What can hang from each mark
J835: J199 J957
J361: J506 J574
J610: J665
J574: J361 J665 J957
J957: J574 J835
J665: J574 J610

Each row was made from one small tree. The marks that hang from a mark follow it in brackets, in the order of their numbers. Every link used is in the known rows. Write each row's tree.
Known rows
J574[J361 J665 J957[J835]]: [ 0.38,  3.46,  0.89, -2.85,  1.17,  3.39,  3.98,  1.02,  4.44,  3.38,
 -1.50, -2.74, -3.35,  0.21,  0.73, -4.29,  2.66, -3.44,  5.90]
J957[J835]: [ 0.21,  1.96, -0.20, -3.25, -1.75,  1.87,  3.64, -0.28,  2.83,  2.89,
 -1.18, -2.82, -0.73,  0.81,  1.61, -2.30,  1.85, -3.93,  1.24]
J361[J506 J574]: [ 1.65,  1.85,  4.93, -3.32,  0.97,  1.62,  3.61,  0.48,  3.03,  4.34,
  1.02, -1.71, -0.40,  0.21,  0.38,  0.05,  1.38, -4.78,  1.32]
J665[J574[J361[J506] J957] J610]: [-0.18,  2.38,  1.53, -2.08,  0.62,  3.78,  3.76,  0.77,  2.36,  2.57,
 -1.99, -1.87, -1.70, -0.25,  2.29,  5.52,  5.52, -4.87,  2.91]
J665[J574 J610]: [ 0.31,  1.24, -0.58, -4.33, -1.93,  3.26,  3.96,  0.03,  1.13,  1.34,
 -2.08, -1.96, -0.72,  0.52,  2.62,  5.02,  4.22, -4.92, -0.21]
J361[J506 J574[J665 J957[J835[J199]]]]: [ 2.66,  2.11,  3.96, -5.97,  1.12,  2.22,  4.45,  1.49,  4.05,  4.50,
  1.02, -1.19, -1.34, -0.11,  0.60, -2.81,  2.25, -4.49,  4.75]
J574[J361[J506] J665 J957[J835[J199]]]: [ 1.71,  3.34,  2.31, -3.31,  1.69,  2.99,  4.23,  0.95,  3.99,  3.33,
 -0.43, -1.55, -2.77, -0.65, -0.31, -3.39,  3.35, -3.90,  7.10]
J957[J574[J361[J506]] J835[J199]]: [ 1.03,  2.23, -0.25, -1.75,  0.55,  2.11,  5.45, -0.27,  1.14,  2.52,
 -1.17, -0.69, -0.95, -0.47, -0.88, -2.87,  4.92, -4.83,  3.81]
J957[J835[J199]]: [ 0.67,  1.75, -0.07, -4.80, -1.34,  1.63,  3.97, -0.85,  2.02,  1.84,
 -0.94, -2.09, -0.69,  0.42,  0.13, -1.12,  2.27, -4.31,  2.53]
J610[J665[J574[J957[J835]]]]: [-1.14,  1.19,  0.27, -2.76, -3.28,  3.31,  4.42,  1.48,  2.71,  3.25,
 -1.86, -2.73, -0.67,  0.33,  3.28, -1.49,  3.25, -4.46,  2.37]
J835[J199]: [ 0.97,  1.78,  1.64, -4.45, -0.84,  1.89,  3.53, -1.13,  1.68,  1.26,
 -0.66, -1.87, -1.21,  0.30, -0.73,  0.83,  1.56, -4.25,  2.74]
J665[J574[J361[J506] J957[J835]] J610]: [-0.45,  2.37,  0.17, -2.29,  0.22,  3.57,  4.18,  1.04,  2.62,  2.95,
 -2.24, -1.93, -1.30, -0.24,  2.90,  4.02,  6.09, -4.91,  2.95]
J574[J361 J957[J835]]: [-1.13,  3.23,  1.01, -1.54,  1.08,  2.64,  3.46,  0.12,  3.94,  3.30,
 -1.91, -3.26, -2.49,  0.42,  0.71, -1.46,  2.90, -3.63,  4.71]
J835[J199 J957[J574[J361[J506] J665]]]: [ 2.05,  1.95,  2.41, -2.24,  0.55,  2.56,  5.42,  0.31,  2.66,  2.20,
 -1.19, -0.69, -2.47, -0.83, -0.72, -1.99,  4.35, -4.41,  6.69]
J574[J361 J665]: [ 1.38,  3.30,  2.02, -2.49,  1.39,  3.32,  3.78,  0.35,  3.14,  2.38,
 -0.76, -2.14, -3.12, -0.04, -0.79, -3.12,  1.98, -3.76,  4.29]
J835[J199 J957[J574[J665]]]: [ 1.88,  1.09,  0.88, -4.27, -1.61,  2.37,  5.42, -0.05,  2.33,  1.51,
 -1.66, -1.12, -2.08,  0.08,  0.26, -2.09,  3.26, -4.09,  5.18]
J610[J665]: [-0.72,  1.38,  2.28, -3.28, -2.09,  2.66,  3.66,  0.91,  2.92,  2.86,
 -0.80, -2.51, -1.18,  0.39,  1.36, -2.19,  1.19, -4.16,  2.12]
J957[J574[J361[J506] J665] J835[J199]]: [ 2.40,  2.48, -0.33, -2.83,  0.71,  2.78,  5.96,  0.54,  1.69,  2.57,
 -0.71, -0.26, -1.80, -0.65, -0.90, -5.58,  4.77, -4.65,  4.84]

Write each row's tree
[ 0.03,  1.97,  0.54, -4.56, -1.18,  2.01,  3.65, -0.46,  3.14,  2.46,
 -1.49, -2.60, -1.47,  0.60,  1.03, -0.53,  2.28, -3.82,  3.93] => J574[J957[J835[J199]]]
[ 0.25,  3.05,  2.52, -2.01,  1.39,  2.23,  3.68,  0.06,  3.58,  3.30,
 -0.88, -2.11, -1.87, -0.42, -0.30, -0.50,  3.66, -4.14,  5.87] => J574[J361[J506] J957[J835[J199]]]
[ 0.84,  3.26,  0.99, -4.27,  1.43,  3.21,  4.26,  0.47,  3.73,  2.41,
 -1.25, -2.16, -3.31, -0.15, -0.59, -3.41,  3.06, -3.71,  6.91] => J574[J361 J665 J957[J835[J199]]]
[ 1.51,  2.48, -1.54, -3.71,  0.53,  2.97,  6.04,  0.16,  1.29,  1.73,
 -1.47, -0.68, -2.17, -0.22, -1.16, -5.52,  4.39, -4.49,  4.71] => J957[J574[J361 J665] J835[J199]]
[ 0.12,  3.13,  1.59, -4.61,  1.93,  4.10,  3.63,  1.26,  4.04,  2.39,
 -1.78, -2.28, -4.03,  0.15,  1.06,  0.37,  3.32, -3.73,  5.44] => J574[J361 J665[J610] J957]
[-0.44,  1.93,  1.33, -0.18, -0.08,  2.42,  4.71, -0.16,  2.95,  2.55,
 -2.56, -2.27, -2.23,  0.20,  0.69, -0.86,  3.68, -4.03,  4.35] => J835[J957[J574[J361]]]
[-0.25,  1.18, -1.47, -5.83, -1.97,  3.16,  4.39,  0.18,  1.63,  1.34,
 -2.57, -1.88, -0.90,  0.38,  2.91,  4.78,  5.32, -4.88,  2.14] => J665[J574[J957[J835[J199]]] J610]
[-0.92,  2.11,  1.92, -0.64, -1.07,  3.50,  4.42,  1.80,  3.15,  3.95,
 -1.46, -2.26, -1.04, -0.51,  2.28, -1.32,  4.25, -4.70,  3.91] => J610[J665[J574[J361[J506] J957[J835]]]]
[ 1.60,  2.20,  0.51, -5.89, -1.10,  2.79,  4.19,  0.48,  3.61,  2.56,
 -0.99, -2.11, -2.34,  0.41,  0.91, -3.49,  2.03, -3.56,  5.18] => J574[J665 J957[J835[J199]]]
[ 0.98,  1.65,  0.63, -4.81,  0.64,  3.10,  5.52,  0.34,  2.33,  0.95,
 -2.28, -0.82, -3.06, -0.39, -0.17,  0.59,  5.21, -4.47,  6.27] => J835[J199 J957[J574[J361 J665[J610]]]]
[ 0.42,  2.87,  0.18, -6.33,  1.68,  3.64,  4.32,  1.02,  3.58,  1.83,
 -1.79, -1.75, -3.55, -0.10,  0.33, -0.23,  4.49, -4.07,  6.46] => J574[J361 J665[J610] J957[J835[J199]]]
[-1.50,  2.07,  2.02, -1.11, -0.93,  3.89,  4.08,  1.27,  2.70,  2.82,
 -1.94, -2.53, -1.84, -0.14,  1.53, -0.03,  3.46, -4.57,  3.90] => J610[J665[J574[J361 J957]]]
[ 0.88,  2.41, -0.78, -3.84,  1.10,  3.86,  5.29,  0.93,  1.66,  1.85,
 -1.98, -0.90, -3.02,  0.13,  0.35, -1.88,  4.53, -4.41,  3.25] => J957[J574[J361 J665[J610]]]
[ 0.61,  2.64,  1.15, -1.14,  0.17,  2.88,  4.31, -0.04,  2.13,  2.76,
 -1.45, -1.85, -1.09, -0.60,  0.57,  1.36,  4.85, -4.79,  4.45] => J665[J574[J361[J506] J957[J835[J199]]]]
[ 1.59,  3.56,  3.84, -1.50,  1.75,  3.42,  3.50,  1.21,  4.51,  3.88,
 -0.42, -2.12, -3.28, -0.30,  0.28, -2.70,  2.33, -3.54,  6.10] => J574[J361[J506] J665 J957]
[ 1.57,  2.23,  2.22, -0.58,  0.23,  2.81,  5.07,  0.96,  3.59,  3.40,
 -1.46, -1.47, -2.55, -0.32,  0.93, -3.27,  3.74, -4.00,  5.38] => J835[J957[J574[J361[J506] J665]]]
[ 0.80,  3.13,  1.41, -3.98,  1.61,  3.62,  3.97,  1.94,  4.67,  3.77,
 -1.22, -1.87, -3.09, -0.26,  1.99, -1.24,  4.26, -3.97,  5.63] => J574[J361[J506] J665[J610] J957[J835]]
[ 2.24,  2.81,  1.23, -0.86,  0.94,  3.29,  5.15,  0.87,  2.10,  3.18,
 -0.81, -0.81, -2.27, -0.29, -0.23, -4.79,  3.49, -4.25,  3.78] => J957[J574[J361[J506] J665]]
[ 0.84,  1.29, -2.05, -4.12, -1.82,  1.91,  5.46, -0.65,  0.81,  1.73,
 -1.68, -1.16, -0.54,  0.46,  0.16, -2.98,  3.69, -4.54,  2.07] => J957[J574 J835[J199]]
